Each row comes from the steps of one walk. Every step used is in the known rows, and no mark comes twice. Write the walk behind each row, first mark first.
(in the rows, 128 means zero)
Known rows:
N/T: [129 122 101 119  91  88  94 117 113 130  89 131 139 122 141 135 174 122
 143 183 109 124 137]
N/R/L: [ 53  82 139 130 175 124 153 172 123 162 109 167 129 121 137 138 154 132
  93  86 200 138 104]
N/R: [ 77  87 128 114 168 147 132 153 160 182  69 144 128 146 145 121 145 142
 114  90 188 154 112]
L/F/R: [142 115 152  76 147 179  46  79 181 123 118  71  97 175 148 121 154 154
 114 154 116 127 105]
C/T/N/R: [151 128 136 175  87 103 165 135 117 157 128 106 168 139 147  70  86 144
 125  94 121 124 154]
R/N/T/C: [133 110  96 122  79 143 174 124 101 120 100 152 135 149 107 146 157 105
 123 143 133 113 122]
R/N: [114 115 123 150 105 167 155 118  98 105 120 160 111 176 118 138 112 128
 134 120 153 102 103]
R/F: [115 116 147 103 169 154  82 122 146 108 117 106 121 156 151 149 161 104
 188 174 121 108 139]
T/F: [144 154 125  85 139 149  67 108 163 125  99 111 146 121 170  89 123 153
 139 145 123 117 108]
L/N/R/F: [ 88 103 165 109 190 136 105 102 136 141  65 180 136 119  86 160 153 111
 111 141 153 144 159]
T/N/R/L: [ 77  93 140 154 111 118 183 137 104 129 115 132 141 144 111  87 121 145
  71  88 186 114 140]
F/L/C: [152 128  89 142 121 145 153 166 128 134 185 139  84 144  93 160 103 120
 131  89 128 169 110]
C/T/F: [189 171 129 131 114 115  88 124 141 142 141 103 173 108 192  83  95 143
 169 139  81 113 125]
L/N/T/C: [178  97  92 101  98  96 132 101 118 150  76 160 151 113  68 141 174  92
  96 158 103 137 187]
T/F/R/L/N: [115 140 145  84 156 150  86  86 139  88  99 134 108 125 117 100 118 159
  83 145 149  99 115]
N/R/F/L/T: [ 35 120 180 117 200 140 124 119 130 155 122 119 103 108 143 186 161 113
 166 128 121 158 104]
C/T/N/R/F: [137 137 155 165 111 108 147 129 122 137 130  95 168 136 151  88 100 131
 151 121 113 116 161]
N/R/F/L/C/T: [ 84 132 154 128 194 142 136 166 150 154 139 140 120 111 132 177 131 115
 157 106 142 175 116]
C/T/N/R/L/F: [146 136 161 172  98  93 142 128 109 141 167 105 179 111 153  92 108 135
 108 107 105 116 144]
N/T/F: [129 164 114  85 105  90  56  91 131 116  77 125 158  86 162 115 163 142
 141 201  96 118 122]
R/F/L/N/T/C: [115 132 153  88 162 135 115 100 105 114 136 116 108 120  90 185 160  77
 157 171  73 129 144]

Write each row's walk:
[ 57 101 161  98 207 159 108 141 166 152  75 133 127 137 150 151 167 126
 152 130 174 144 121] -> N/R/F
[167  96  72  86  91 109 138 142 140 167  85 109 152 131 127 124 192  98
 130 152 114 133 154] -> N/T/C
[126  73 111 123 123 142 168 129 132 135 134  98  80 161 112 136 162 116
 106 113 145 107 133] -> F/R/L/T/C
[ 97 138 172 112 179 149  96  95 100  95 151 123  92 135 100 177 131  95
 165 159  88 124 128] -> R/F/L/N
[ 87 114 124 117  98 166 135  86 115  87  72 133  68 188 103 134 128 151
 109 154 158 107 102] -> F/R/N/T
[108  86 134 123 140 145 134 109 111  99 111 148  69 171  79 128 128 135
  72 123 170 102 134] -> F/R/L/N
[151 173 110  97 139 151 102 131 154 116 157 126 117 105 129 125  96 146
 132 118 117 151  93] -> T/F/L/C
[ 60 115 152 134 169  97 139 134 121 160 117 156 148  66 153 151 166 130
 109 115 154 137 109] -> N/R/L/T/F
[110  96 104  97  97 183 163 105 131 107  71 121  76 194  96 128 141 137
 102 136 162 112 112] -> F/R/N/T/C
[ 99 153 125  81 116 103  71  92 124  90  83 122 123 100 145 116 163 151
 108 195 124 104 108] -> N/T/F/R/L
[ 86 122 143 138 133 142 169 132 135 114 127 122 121 142  89 123 114 136
 107 103 160 148 147] -> T/N/R/F/L/C
[193 119  87 200  77  81 184 190 101 108 201 164 157 112 101 128 114 107
 105 100 142 118 167] -> R/L/C/T/N
[114  99 109 161 156 104 173 206 138 164 139 187 153  97 121 154 140 120
  97  73 191 163 132] -> N/R/L/C/T
[176 163 134 116 122 138  85 111 158 130 119  88 137 136 180  74  87 159
 151 137  98 110 117] -> C/T/F/R
[192 134 101 173 103 111 161 171 161 129 145 146 170 120 104 130 112 117
 134 112 137 159 186] -> L/C/T/N/R/F
[123 101 124 178 109  75 145 135  77 130 178 140 130  96 137 165 173  97
 140 140 104 100 135] -> R/L/T
[115 123 118 142 167 105 150 191 149 157 133 185 165  75 136 140 133 134
  95  86 186 160 122] -> N/R/L/C/T/F
[114 171 143  85 148 155  86 104 130 121 146  96 109 117 160 108  95 152
 140 129 100 127  74] -> T/F/L
[106 151 142  81 139 195  94  79 154  85  82 116  94 162 139  95  97 178
 116 142 156 100  81] -> T/F/R/N
[194 139 119 183  55  99 153 126 103 133 156  89 164 154 146  65  77 132
 144 118  89 101 166] -> C/T/N
[240 134  68 190  56 103 168 170 146 128 165 141 165 137 100 105  94 121
 127 102 122 147 188] -> L/C/T/N
[166 188 143 131 122 118 100 122 114 137 176  91 146 104 184  97  70 140
 171 124  61 121  97] -> C/T/F/L
[121 135 137 153 122  81 117 115  92 117 170 136 146  66 154 151 164 110
 137 152  96  96 126] -> R/L/T/F
[123 173 151  91 148 141  85  78 116 114 136 129 115 101 119 118  89 145
 116 134  89 128  97] -> T/F/L/N
[180 147  94 167 104 124 160 174 118 143 207 131 105 129 111 153  83 114
 150  87  97 166 117] -> F/L/C/T
[181 153  98 177  77 119 179 159 107 127 213 118 112 135  95 130  69 124
 132  84  97 158 135] -> F/L/C/T/N
[148 158 142 152 129 135 136 137 120  91 196 105 112 133 109 157 105 101
 175 140  86 133 148] -> R/F/L/C/T/N
